Known rows, with every way that one mark hangs from another:
[Q688 [Q976 [Q412 Q216 Q447] Q926]]: [-21.4 -33.9   5.7 -24.8  11.4  10.3  29.3  10.6  -6.5  -5.8  40.5   0.8
  -5.4 -22.4  -2.5 -36.5  -5.1   5.9   3.3   0.7  -2.1   3.0]
[Q483 [Q688 [Q976 [Q412 Q216] Q926]]]: [-36.5 -12.5  10.9 -35.8  25.5  32.0  26.6  11.8   0.3  -4.3  34.1   4.6
  -4.7 -14.2   0.7 -11.1 -28.8   3.6  -0.3  -0.7   2.5  18.4]
[Q688 [Q976 Q127]]: [ -7.0  10.0  11.5  -6.2   1.0   5.6 -15.5   4.0  -7.1  12.9  15.9   2.0
  -0.7   4.0   1.2  -0.2 -10.4   0.6  11.6   0.2  -2.3  19.8]
[Q688 Q976]: [ -4.0  17.2   1.5 -11.7   3.0  10.5  -9.2  15.3  -7.2   5.1  10.3  -1.3
  -4.2   3.8  -2.2   2.4  -8.2   7.7   7.2   2.8  -5.6  13.4]
[Q127 [Q976 [Q412 Q447]]]: [-20.3 -10.9   5.0 -10.8   3.7  -6.0  20.3  -2.0  -1.0  -4.1   2.0  -1.5
   6.8 -15.2  -9.6 -29.0   3.9  -9.8  -3.7   8.5  -2.8  -3.7]
[Q688 [Q976 Q127 Q412 Q926]]: [-25.8 -15.8  16.9 -11.5  11.7  18.7  -3.3  -1.6  -4.1  11.2  33.7   6.1
  -2.5 -13.2  -9.6 -10.9 -22.9  -0.9   8.3  -3.8  -9.9  26.4]
[Q976 Q127]: [ -2.2  -8.9  10.0   5.5  -1.9  -4.5  -6.3 -12.3  -0.1   7.9   3.7   4.0
   3.1   0.1   2.7  -2.6  -2.2  -7.7   4.4  -2.6   3.5   7.2]
[Q976 Q127 Q412 Q688]: [-11.8 -33.0  17.3   7.4   4.0  13.9  12.3  -6.9   3.1   9.6  10.4   5.4
   7.5 -10.8  -4.5   4.5 -18.2  -8.5   0.3  -2.1  17.8  28.7]
[Q447 [Q412 Q976]]: [  1.1  16.7  -2.4 -13.2   1.8  23.6  -1.1   3.9 -10.0  -6.3   6.9   7.3
  -4.7  -9.2  -3.4 -11.5  -7.0  -2.8  11.9  -6.7   3.0   2.6]
[Q976 Q412 Q688]: [ -9.3 -24.1   6.4   1.5   6.1  18.7  18.3   5.6   3.0   1.6   4.2   1.2
   4.5 -10.9  -6.7   5.9 -15.6  -0.7  -4.3   0.3  13.6  22.7]
[Q483 [Q688 [Q976 [Q412 Q447]]]]: [-23.5  16.9  11.3 -32.4  14.1   6.8  19.0  12.2  -1.3  -0.5  28.9  -3.0
  -2.2  -9.6  -9.7   9.7 -12.6  13.8   6.4   6.9  17.5  15.5]
[Q976 Q127 Q412]: [-15.5 -14.7   8.2  -0.9   4.7   5.0  10.4 -14.9  -4.9   5.7   6.8   4.9
   5.0  -7.7  -6.9 -11.6 -14.4  -8.8   0.0  -1.5   6.5  13.3]
[Q447 [Q412 Q216 [Q976 Q127 Q688]]]: [ -0.1 -27.9  12.8  -6.1   1.8  32.2  14.8   1.2  -7.2  -1.8  17.4  13.9
   2.0 -14.1  12.3 -24.6 -13.4 -16.3  12.6 -10.9  19.6  16.5]
[Q483 [Q688 [Q976 Q127 Q412 Q926]]]: [-37.2  -3.6  26.4 -24.5  21.1  22.7   1.0  -1.9   5.0  10.6  39.2   6.8
  -3.3 -12.1  -8.2   7.8 -31.5   1.3   8.6  -3.3   2.8  33.2]
[Q127 [Q976 [Q412 Q216] Q688 Q926]]: [-29.7 -56.7  13.9  -7.3  13.7  28.1  29.3   6.4   8.7  -3.7  12.5   6.6
   6.6 -23.0   3.3 -37.2 -16.1 -18.4 -10.5  -0.4  -8.8  15.6]
[Q688 [Q976 [Q926 Q530]]]: [ -5.1  10.6   3.2 -16.1  11.8  25.6 -10.4  -1.5   1.5  -0.6  40.3   1.0
 -10.8  -4.5   2.8  -6.8   4.3  17.7   8.0  -1.0 -19.8  21.6]
[Q127 [Q976 Q412 Q688]]: [-22.1 -21.0  11.0  -1.3   7.4  20.1  14.5   7.5   5.4   2.3  -5.2   1.7
  10.2 -11.8  -7.0 -10.1 -16.0 -13.6  -7.3   5.4   0.1  23.1]
[Q976 Q127 Q688 Q926]: [ -4.8 -46.7  27.9  15.0   1.5   8.4  -9.9  -6.7  16.1  13.4  27.6   8.1
   0.6 -13.2   2.5   9.2  -6.2  -6.9   6.1  -9.1   3.6  24.2]
[Q412 Q216 Q976]: [  9.1   1.0  -4.8 -11.4   5.9  20.6  27.2   5.4 -10.7 -10.0   3.7   7.6
  -2.3  -7.5  18.0 -20.3   3.9   4.0   2.1  -4.9   6.2  -4.1]
[Q926 Q530 [Q976 Q127 Q412]]: [-19.2  15.8   8.4 -18.5  20.0  27.0  11.1 -37.2  -7.2  -2.1  23.0   3.7
   6.5  -1.4   1.8 -16.0  -9.7  -4.1   3.3   2.9  -0.9  31.2]
[Q447 Q412]: [-10.7  -1.9  -2.5  -8.6  -1.7   7.7  -8.7  -0.3  -3.6  -3.7   2.7   1.7
  -1.0  -3.4 -10.0 -15.4 -11.1 -13.4   5.2  -2.7   0.8  -2.3]
[Q976 Q127 Q926]: [ -8.8 -28.9  18.5   6.1   2.8  -1.3 -10.6 -15.5   7.4   9.0  23.3   7.6
  -2.0  -9.2   0.7  -5.9  -3.4  -8.2   5.8  -7.6  -7.4   7.6]

Rows:
[-13.6 -51.2  12.7   0.4   6.3  18.7  31.8  -4.8  -1.2   3.4  10.8   7.0
   8.8 -12.0   6.8 -20.0 -19.0 -14.2  -4.8  -2.8  20.2  21.6] => [Q976 Q127 [Q412 Q216] Q688]
[-23.3 -52.5  11.6  -6.6  11.7  11.9  26.2 -16.0  -1.4  -1.1  22.9  10.1
   2.1 -19.2   3.0 -39.2 -16.0 -13.5  -2.7  -7.3  -0.8   6.9] => [Q976 Q127 [Q412 Q216] Q926]
[-27.5 -32.3  12.8 -18.1  14.0  22.3  17.2  -0.1  -9.4   4.4  34.4   8.1
  -1.9 -15.1   1.3 -34.9 -23.7  -6.6   4.1  -4.4  -7.6  19.7] => [Q688 [Q976 Q127 [Q412 Q216] Q926]]
[  2.0 -19.1   2.3 -11.1   3.5  37.3  19.8  14.5  -6.5  -9.6  10.8   9.9
  -0.9 -14.1   9.9 -22.7 -10.7  -9.3   7.4  -8.6  17.0   9.4] => [Q447 [Q412 Q216 [Q976 Q688]]]
[ -4.6 -33.1  10.1   0.5   1.4   1.5  25.3   5.2   5.6  -1.0  16.9  -1.5
   3.6 -17.8  -8.4   2.2   0.3   3.8  -0.4   1.9  22.0  11.5] => [Q976 [Q412 Q447] Q688]
[ -3.4 -17.0  13.4   0.4   7.2  11.2  -7.0 -29.9   8.2   2.5  33.8   6.9
  -4.1  -8.4   6.6 -12.9  10.0   2.7   5.9  -6.6 -12.5  15.4] => [Q976 Q127 [Q926 Q530]]
[ 14.5   2.2   6.8 -10.6   8.2  14.8  13.1 -15.0   5.2 -10.2  45.5   5.1
 -11.9 -22.1   9.9 -10.8  32.6  24.1  11.3  -5.9  -3.0   2.6] => [Q412 Q447 [Q976 [Q926 Q530]]]
[-12.2  -9.5  19.1  -4.8   5.1   8.7 -21.2   0.4  -0.1  14.1  33.5   5.6
  -5.3  -5.9  -1.0  -2.9 -11.3  -0.4  13.1  -4.8 -12.9  22.0] => [Q688 [Q976 Q127 Q926]]
[ -7.5 -19.3   1.5 -18.2   8.7  31.2  14.7   3.1  -6.0 -13.0  24.2  12.4
  -7.7 -21.2   6.7 -40.6  -7.5  -9.5   9.1 -12.0  -4.9  -5.5] => [Q447 [Q412 Q216 [Q976 Q926]]]
[-11.7  15.2   1.7 -25.0  17.1  13.8  24.0 -26.0  -5.7 -12.3  29.8  -3.3
   2.2  -8.4  -1.4 -19.9   9.3   9.2   2.6   7.2   4.3  12.8] => [Q926 Q530 [Q976 [Q412 Q447]]]
[-28.8  24.1   7.7 -31.1  18.5  23.9  11.4  14.0  -2.2   1.6  15.7  -0.2
  -0.9  -2.4  -8.7  14.7 -28.1   9.3   2.3   4.6  10.4  25.4] => [Q483 [Q688 [Q976 Q412]]]
[  2.7 -18.3   3.7 -10.1  10.3  23.6  22.3   2.9  -1.7  -9.1  21.2  10.4
  -6.9 -17.8  15.5 -22.1   3.7   3.7   3.7 -10.2  -5.2  -2.4] => [Q412 Q216 [Q976 Q926]]
[-15.0 -22.0  25.9  -6.1   9.8   6.1  15.7 -15.9   0.8   6.3  27.4   2.1
   9.3 -12.9  -3.1  -0.6  -9.5  -8.7   8.2   2.5  22.6  28.0] => [Q926 [Q976 Q127 [Q412 Q447] Q688]]
[-18.6 -61.2  15.3  -7.0   6.8  -4.9  32.5 -18.0   0.3  -2.7  34.7   6.4
   0.5 -26.2   2.1 -42.7   0.2  -8.4   0.5  -5.4   7.9  -3.5] => [Q976 Q127 [Q412 Q216 Q447] Q926]
[-20.7  -5.2  12.0 -17.8  16.7  30.6   0.5 -16.1  -3.3   5.3  45.1   5.8
  -5.3 -11.4  -3.8 -18.1 -10.4   9.7   8.2  -2.4 -13.2  33.6] => [Q688 [Q976 Q127 Q412 [Q926 Q530]]]
[-33.2 -40.3   5.4 -15.1  14.5  19.6  28.5  -2.0   0.6  -8.3   6.9   6.6
   4.9 -20.2   0.7 -50.2 -13.0 -19.5 -10.2   0.5 -18.5  -0.5] => [Q127 [Q976 [Q412 Q216] Q926]]
[ -7.3   1.9  14.3 -11.3  10.0  21.5 -17.3 -14.5   1.3   7.7  45.7   5.2
  -7.7  -4.7   4.8  -9.2   1.7  10.9  12.6  -3.9 -16.4  28.5] => [Q688 [Q976 Q127 [Q926 Q530]]]
[-25.8 -30.5  13.1  -9.6   8.0  -2.1  15.7  -5.0   6.4  -2.9  18.4   1.9
   1.7 -25.3 -11.1 -32.1   3.7  -9.3  -1.9   2.9 -12.8  -1.2] => [Q127 [Q976 [Q412 Q447] Q926]]
[-13.2 -61.1  28.9   7.5   3.9  -1.2  14.3 -10.4  12.9   8.3  39.8   5.8
   1.7 -27.8  -7.1  -4.0  -2.6  -3.7   6.1  -5.4  15.4  19.5] => [Q976 Q127 [Q412 Q447] Q688 Q926]
[-23.8  -5.4   6.5 -17.5  13.1  23.4   2.5  10.4  -3.8   3.4  26.4   2.0
  -5.9 -13.5 -12.6  -9.8 -21.1   7.1   4.0  -1.2 -12.0  20.8] => [Q688 [Q976 Q412 Q926]]
[-10.7 -32.4  -3.5 -14.0   4.6  -4.1  43.7  -2.1  -7.9 -11.8  12.2  -0.1
   2.8 -16.2   1.1 -37.4   3.3  -2.4  -5.2   3.0  14.8 -12.1] => [Q976 [Q412 Q216 Q447]]
[-20.2 -13.2  22.1  -4.8  13.9  24.5   8.5 -14.2  -0.9   8.6  16.1   4.7
  10.5  -6.1  -1.9   4.0 -25.9 -12.6   3.4   0.0  14.4  39.6] => [Q926 [Q976 Q127 Q412 Q688]]
[ -1.2 -20.0  14.7  -3.5   5.5  35.8  -4.7  10.1   6.0  -1.1  28.5  11.3
  -7.2 -21.9  -2.9  -1.0 -10.9  -3.2  13.7 -12.9   3.5  18.8] => [Q447 [Q412 [Q976 Q688 Q926]]]
[-16.5 -31.7  -3.7 -17.9  18.3  29.7  35.3 -18.3  -0.4 -14.7  28.9   4.8
  -3.2 -17.5   6.3 -42.6  -0.6   3.3  -7.8  -3.2  -8.6   5.9] => [Q976 [Q412 Q216] [Q926 Q530]]
[  8.1   1.1  13.9  -4.0  11.1  27.5   0.4 -24.2   2.7   0.2  37.8  12.4
  -7.5 -14.2  13.6 -10.7  13.8  11.0  12.4 -11.1  -8.5  19.2] => [Q412 [Q976 Q127 [Q926 Q530]]]
[-23.8   2.3  28.6 -18.0  14.5  13.7 -16.2   0.8   9.7  13.3  39.3   6.7
  -5.9  -4.1   0.5  17.9 -18.9   3.3  13.2  -4.1  -1.2  25.7] => [Q483 [Q688 [Q976 Q127 Q926]]]
[-18.8 -13.1   2.1 -26.2  14.7   6.7  40.3 -10.4 -11.9 -13.3  19.2  -0.8
   5.6 -12.2   3.5 -36.6  -4.0  -6.3  -2.1   5.6  11.7  -2.2] => [Q926 [Q976 [Q412 Q216 Q447]]]
[-23.0 -27.3  13.7  -6.8  17.0  36.3  14.1 -10.3  14.0  -2.9  24.0   4.3
   3.3 -19.7  -2.4 -19.5  -3.4  -3.9  -6.3   0.9 -14.6  31.7] => [Q127 [Q976 Q412 Q688 [Q926 Q530]]]
[  1.4 -27.5  11.7   3.3   8.8  24.9  -0.2  -9.8  17.1  -1.1  33.2   3.1
  -4.4 -12.0   6.4   4.2   8.7  10.5   1.3  -4.8  -2.7  25.1] => [Q976 Q688 [Q926 Q530]]
[-10.9 -32.5   9.3  -3.3  15.6  34.1  17.0 -11.0  12.5  -3.2  33.9   3.8
  -1.8 -19.0  -2.4  -3.2  -3.5   8.6  -2.9  -3.9  -0.5  30.8] => [Q976 Q412 Q688 [Q926 Q530]]
